What can hang from each mark
j167: j68
j266: j957
j966: j312 j931
j25: j68 j957
j957: j25 j266 j312
j931: j68 j966
j312: j68 j966
j663: j68
j68: j266 j312 j524 j663 j931

Every row comes from one small tree of marks. The marks that hang from a mark follow it in brackets, in the order of their numbers. Every link used is in the known rows. Which tree was each row made from?
Known rows
j25{j957{j312{j68{j266 j663 j931}}}}: [ 12 -26 -23 -10  -1   0  14 -12 -21 -22 -14 -42  -9   9 -10  25 -24 -18
  19  -1  21  -7 -11  10  -3 -29]
j266{j957}: [  8  -3 -14   5  -6  -6   8  -2 -20 -41 -11 -55  16  46  -3  20 -14 -11
  -5  -8 -13 -39   5  24 -19  -2]
j931{j68 j966}: [-32  26  10  23  17   6   6 -17  17 -64  43 -49  -8  36 -25 -12 -34 -41
 -23   2  -4 -62  -2   4 -19  37]
j957{j25}: [ 23  -1 -27  -8  -5   0 -21  -2   5 -58  -5 -59 -12  17 -46  19 -18 -16
   9 -11  -3 -32 -34   9   7  10]
j663{j68{j266{j957{j25}} j312 j524 j931}}: [ -4 -25 -21  -5 -24   5  -6   4 -14   5 -10 -18 -22 -13 -51  37  10  25
  17 -17  20  -8 -16  -3  16 -15]
j312{j68{j524 j663 j931} j966}: [ -5 -19  16   2   2  15 -27  19 -33  28   5  44 -29  19 -16  -7 -16  -5
   4  35   3  -4  18   7  38 -26]
j312{j68{j266 j524} j966{j931}}: [  6 -31   5 -16  21  27 -31  19  -7  17  -2  41  11   9 -33  -5  14 -11
 -25  62  39 -24  -1  44  12 -37]
j663{j68{j266{j957} j312{j966} j524 j931}}: [ -9 -30 -11  -8 -14  10  -7  10 -21  25  -7   6 -12  -8 -36  27  17  18
   5  -3  22  -5   0  12   9 -20]
j167{j68{j524 j663}}: [ -3  19  11  27 -37   4   5 -12   9 -44  28 -40  -3  38 -23  19  -6 -16
   7   3 -28 -26  10  -2  21  20]
j931{j68{j266 j312 j524}}: [ -4  -1  -3  29 -18   6  -5   8  27 -19  24 -46 -10  16 -46  14   5 -11
  12  -3  10 -25 -35  10   9  25]
j25{j68{j266 j524 j663} j957}: [-28 -13   1  19 -32  34  17 -14  33   0  -5 -43   4   0  15  46  -7 -17
  17 -14  15   4  -7   7   1   0]
j167{j68{j266 j312 j663 j931{j966}}}: [  2   4   0  40 -28   4  21  -9  -7 -35   7 -75 -32  20 -25  36  33  14
  -5 -15  -9 -26  -5  -7 -12  11]
j957{j25{j68{j663}} j312}: [ 20  25 -11 -32  24   5  -8 -14  12 -43  12 -67 -12  -2 -47   8 -30 -11
  -4 -33   5 -25 -27 -29  12  16]
j312{j68{j266{j957} j524 j663} j966{j931}}: [ -9 -18  14  -1  -2  34 -24  16 -26  32 -10  32   3  23 -17  -7   6   9
 -24  52  27 -23   8  36  13 -42]
j25{j957}: [  5 -29 -28   8 -16   7  10 -14  -6 -38 -12 -44   9  23   5  34 -23 -39
  19  -4  10 -17  -4  30 -11 -14]
j931{j68{j266 j312 j524 j663}}: [-18   9   7  41 -36  14  -2   7  18  -1  22 -47 -25  18 -37  11  -1   5
  19  -7   4 -18 -36  -2  12  24]
j931{j68{j266 j312{j966} j524 j663}}: [-18   6  12  36 -28  21 -10  11  12  10  22 -30 -19  22 -32   1   3  -1
   8   2   4 -17 -26  11  13  21]
j68{j524 j663 j931}: [  3   6  15  29 -64  -9  15 -10 -18   4  -9 -10 -44  15 -15  19 -10  21
  33   1 -41   7   1 -25  34   0]
j25{j68{j931} j957{j266 j312{j966}}}: [ 14 -22 -21 -20  26  14  24 -39   1 -20  -2 -41  33  14  18  29 -25 -52
  -3 -34  16 -16  15 -17  -3  -5]
j663{j68{j266 j524}}: [-20 -18  -6 -19 -12   5 -11   4  15  -3   9  -1   1 -10 -43  21  -3   4
  17  14  22 -12 -23  13  -2   0]
j966{j312 j931{j68}}: [ 15  -6 -26  -4   8  18  20 -20 -13 -19  12 -16  23  17 -24   5   4 -29
  -7  -8  39 -31 -28  -4  -5 -34]
j68{j931}: [ 28 -16 -17   7 -16 -23  17  -8 -16 -31 -11 -42 -18  19 -11  28   4  -6
  18  -7 -20 -11  -5   0  -7  -1]
j167{j68{j312 j524 j663 j931}}: [ 11   7   2  42 -45   1  11  -9  -9 -25  18 -42 -29  25 -28  34  13   1
  14 -16 -24 -13  11 -20  35   8]
j167{j68{j524 j663 j931}}: [  8  14   7  33 -47  -9  17 -18  -3 -42  20 -45 -18  35 -20  25   4  -9
  13  -4 -41 -15  16 -13  27  15]
j966{j312 j931{j68{j266 j524}}}: [ 13  -7 -16  -1  -5  19  19 -15  -2 -12   6 -10  21   7 -38   8  16 -15
  -6   2  37 -23 -36   2   2 -33]
j663{j68{j312 j524}}: [-17 -17 -12  -8  -3  16 -20   6   0  11  18  17  -9 -11 -43  22 -17  -5
  18  -5  33 -16 -10  -6  21  -8]
j266{j957{j312{j966}}}: [ 20   4  -5 -23  20  -8   7  -2 -33 -34  -6 -40  21  40 -13  -2 -18 -15
 -23  -3 -10 -38  16  27 -17  -7]

Which tree is each row?
[-19 -19 -12 -15   0  -2   7  -8  -4 -15   1 -23 -15  -9 -30  23   5   8
   4   2  18 -19 -14   2 -27  -3]
j663{j68{j266 j931{j966}}}
[ -1 -21 -13 -13  18  17  -2  17 -30   4  -7  -8  -7   7 -28  18  -5   9
  14  -7  43  -9 -39  -4  -5 -43]
j966{j312{j68{j266{j957} j663}}}
[ -4 -25  17   1  -4  15 -24  25 -24  32  -5  29 -30  10 -23   0   6  12
   4  41   9   2   0  19  23 -25]
j312{j68{j266 j524 j663 j931} j966}
[  5 -23  -7  -8   2  10   1  14 -26  12  -6  11 -25  -7 -38  20  -1  15
  25  -2  32   7 -37 -18  19 -43]
j966{j312{j68{j266 j524 j663 j931}}}
[ 21 -21 -29 -17   6   1  15 -33 -10 -43 -11 -47  29  25  -9  22 -42 -40
  13 -15  14 -30 -12   0  -7  -9]
j25{j957{j266 j312}}
[-11 -16  -4   7   1  10 -13  19 -15  -2  -8 -33 -14  24 -16  16  -9  17
  10  17  23 -24 -25  12 -12 -19]
j312{j68{j266{j957} j663}}
[-21   9  11  37 -30  20  -5  10   1   7  15 -39 -13  33 -26   3   1   2
   1  -4  -1 -23 -16  15  11  17]
j931{j68{j266{j957} j312{j966} j524 j663}}
[ 10   6  12 -21  17 -11   3   0 -15 -14   6 -14 -31  -4 -49  -3 -20  15
   0  15   9 -15 -14 -20  11 -11]
j957{j312{j68{j266 j524 j663 j931{j966}}}}
[ -8 -13  15  -3   7  35 -31  11 -23  32   6  55  -3  21 -17 -15 -14 -12
 -17  51  26 -22  15  19  30 -39]
j312{j68{j524 j663} j966{j931}}
[ 14  -9   1  17 -11  12  -8   9  14 -31  19 -36   4  20 -44  26  34 -12
 -11  10   3 -24   0  29  12  11]
j167{j68{j266 j312{j966} j524}}
[ -5  -2  -1  -6   8  12  32 -35  12 -31   9 -29  -3  -6  -1  30 -29 -41
  -7 -23   5  -9  28 -19  15  -3]
j25{j68{j524 j931{j966}} j957{j312}}
[  4  -3   0   4   2  21  -6  -7 -12  -3   9  -6  18  37  -2 -12   2 -32
 -25  24   5 -35   9  35 -11  -6]
j312{j966{j931{j68{j663}}}}
[ 20 -24 -24 -22  15   8   7 -28 -17 -33 -10 -30  34  28  -4  13 -38 -47
   3  -6  15 -29  -2  12  -6 -12]
j25{j957{j266 j312{j966}}}
[ 15 -30 -13 -16  16   4   0  15 -21  -1  -4  11 -15  -8 -44  21   4   3
  21   1  37   3 -36 -10  17 -43]
j966{j312{j68{j266 j524 j931}}}
[  6   1 -18   5  -5  24  22 -21 -19  -5   9 -16  13  19 -17   4   0 -18
  -2 -11  34 -27 -30 -13  -3 -35]
j966{j312 j931{j68{j663}}}
[ -8   4  12  36 -43  22 -12  10  -9  26   1   1 -40   4 -31  21 -12  23
  25  -7   2  -4 -17 -19  36  -2]
j68{j312 j524 j663}
[ -3 -24  10 -15  32  20 -41  26 -11   7  16  48  -2  19 -30 -11 -20 -29
 -10  45  22 -21  13  30  30 -20]
j312{j68{j524} j966}
[ 17 -33 -23 -23  19  13   3 -11 -20 -19 -12 -19  15  11 -10  12 -16 -35
  -6  16  36 -18   0  35  -8 -37]
j25{j957{j312{j68{j266} j966{j931}}}}
[  3  13   4  -9   9  -8  10  -6 -37 -31  -1 -31  -9  31 -23   1 -33   3
 -15  -2  -8 -37  17  -6   4 -13]
j266{j957{j312{j68{j524 j663 j931{j966}}}}}
[ 17  11 -18 -20  13  -3  -9  -2 -32 -46  -7 -59  -5  32 -38   5 -37  -1
  -8 -16   1 -42  -8  -1   8 -11]
j266{j957{j25 j312{j68{j663}}}}
[  4   0  12   7 -16  -7  19 -14 -17 -27   1  10 -32   0 -38  14 -10  -1
   2   2 -18 -11   7 -20  27  -9]
j68{j524 j931{j966{j312}}}
[ 12  -5 -13  22 -21  15   8 -13  14 -15   7 -33  10  17 -32  14  18 -12
 -10  13  22 -36 -22  14   0  -6]
j966{j931{j68{j266 j312 j524}}}
[ 17 -29 -23 -18  29   4   0  11 -32  -8   1   5 -12   1 -31  18  -9 -11
  18  -9  38  -6 -28 -15  10 -44]
j966{j312{j68{j931}}}
[ 10 -17  -3  20 -27  10  -4  19   0   0 -20 -33 -10   4 -46  37  24  28
   4  -1  12 -15 -25  22   8  -5]
j68{j266{j957} j312 j524}
[  9 -21 -11 -11   2  30   3  -2 -23  19 -10  24   3  -6 -35  13  11  11
   0  17  57 -12 -35  -9  12 -64]
j966{j312{j68{j266 j524 j663}} j931}
[-33  18  18  13  10  15  12  -8  18 -44  35 -23 -11  10 -51  -7 -15 -19
 -17   3  13 -40 -25  -2  -3  17]
j931{j68{j266 j524} j966{j312}}
[-12   5  13  19 -31   9  22  -7  16   2  -6 -48 -10   9   3  37  15  16
   6 -20 -15   0  -1 -15  -1  12]
j25{j68{j266{j957} j524 j663 j931}}
[ -3 -21  -2  -2   5   4 -19  22   0 -15  -2 -10  -4  16 -38  17  -8   3
   6  29  22 -24 -17  20  11 -16]
j312{j68{j266{j957} j524}}
[-11   4  21  20 -55   7   2   7  13   6 -12 -25 -24   6 -31  21   7  35
  23  20 -14   0 -34   8   5   8]
j68{j266 j524 j663}
[-11 -25   8  -8  21  25 -33  30 -18  24  -1  10 -11  18 -15  -5   1   2
  -6  39  30 -15 -13  35  -9 -22]
j312{j68{j266 j663} j966}
[  5   4 -15  29 -20  19   9 -19  -2  -9   9 -39   4  28 -12   9   2 -15
  -6   0  19 -40 -16   0  -6  -7]
j966{j931{j68{j312 j663}}}
[ 25 -24  -9  27 -44  -8  14  11 -18   3 -33 -39 -31   1 -40  46  38  40
  13 -11  -7   0 -14   7  15 -13]
j68{j266{j957} j312 j524 j931}
[ 16   9  -4  19 -33 -16  31 -16 -16 -50   2 -92  -7  39 -14  30  25  10
   0 -14 -31 -22   3   3 -15   9]
j167{j68{j266{j957{j312}} j663 j931}}
